Each row comes from the steps of one path. Every step used is in the known rows, and no mark comes twice. Write the path behind each row, first mark first.
(in the rows, 128 means zero)
Known rows:
tuvat vebok pefu: [127 158 112 140 103 116 108 117 139 165 137 129  99 149 147 109 199  80]
famo pefu tuvat: [135 166 145 102 143 125 128 141 139 154 134 145 118 149 178 137 205  86]
famo pefu: [121 168 127 139 122 124 120 129 135 160 141 159 119 158 162 135 200  81]
segim muko pefu tuvat vebok famo: [165 160 122  81 106 126 129 144 126 142 107 124  85 129 160 119 251  84]
segim muko tuvat vebok: [143 151 118 118 122 114 107 132 140 147 121 127 132 147 149 109 197  85]
vebok famo pefu: [131 169 124 123 104 128 130 136 125 156 125 158  99 144 171 145 227  79]
segim muko: [124 149 119 124 107 133 149 123 122 141 135 126 106 149 126  99 156  80]
vebok pefu tuvat: [128 161 140 110 135 129 142 134 136 157 133 126 106 146 161 124 179  88]
tuvat vebok muko pefu: [127 180 129 147 161 136 142 113 128 144 138 129 121 162 116  92 234  87]
tuvat pefu: [145 168 128 123 143 130 139 126 125 155 146 149 135 155 161 125 207  93]
segim muko pefu tuvat: [133 173 143 101 145 139 161 140 133 145 127 121 113 152 143 114 198  95]
muko tuvat vebok famo: [163 154 121  99 112 122 120 147 127 145 104 133 102 132 163 130 227  83]
vebok pefu: [111 161 121 151 110 130 139 120 131 164 139 131 100 154 139 117 164  83]
muko famo: [147 161 137 127 161 130 122 125 119 145 136 148 119 157 136 138 189  73]
muko tuvat famo: [139 169 131 120 163 141 145 142 126 156 121 138 117 145 171 147 168  96]
segim muko famo pefu tuvat: [131 169 145 100 141 129 136 133 130 149 133 147 115 148 171 141 216  81]
muko tuvat vebok pefu: [118 162 117 144 109 119 120 122 140 165 129 128 114 151 150 118 191  86]

Which path is each row?
[136 169 122 118 102 121 117 138 132 157 118 156 108 142 178 145 246  82]  muko tuvat vebok famo pefu
[132 176 151 112 174 141 160 131 130 143 133 125 121 154 142 111 212  91]  vebok muko pefu tuvat
[158 158 128  96 132 105  81 136 147 155 132 140 117 144 177 118 242  81]  famo pefu tuvat vebok
[169 150 129  91 141 107  84 139 146 151 130 129 117 143 167 109 223  82]  pefu tuvat vebok
[156 166 136  91 167 136 133 144 127 156 128 135  96 138 182 139 191  92]  pefu tuvat famo
[152 153 123 121 139 111  96 138 144 151 122 132 138 150 156 117 201  86]  muko tuvat vebok
[142 166 143  90 130 128 136 146 132 152 123 145 105 139 183 143 222  86]  vebok famo pefu tuvat
[114 175 135 146 148 130 128 108 119 149 146 166 120 158 152 139 229  70]  vebok muko famo pefu
[164 164 130  97 145 113  97 139 147 153 128 126 118 148 158 108 239  87]  muko pefu tuvat vebok
[137 170 149 101 153 126 127 136 133 152 134 151 119 150 176 147 219  82]  muko famo pefu tuvat
[132 159 133 123 158 121 113 106 127 138 145 137 119 147 149  94 239  74]  famo pefu tuvat vebok muko
[119 178 124 139 125 144 167 127 126 147 130 123 112 162 113 103 190  93]  segim muko pefu
[123 174 138 138 163 139 165 117 120 147 140 147 157 156 158 127 206  96]  vebok muko tuvat pefu
[145 161 141 121 177 126 115 107 116 134 141 143 119 150 137 118 233  67]  pefu tuvat vebok muko famo
[140 153 134 120 164 122 116 107 126 135 143 130 118 146 142  87 227  75]  pefu tuvat vebok muko
[144 178 134  96 159 145 154 140 125 154 126 128  93 142 168 132 205  96]  segim muko pefu tuvat famo
[127 176 124 130 133 130 123 131 130 165 138 161 104 150 181 148 212  85]  tuvat famo pefu
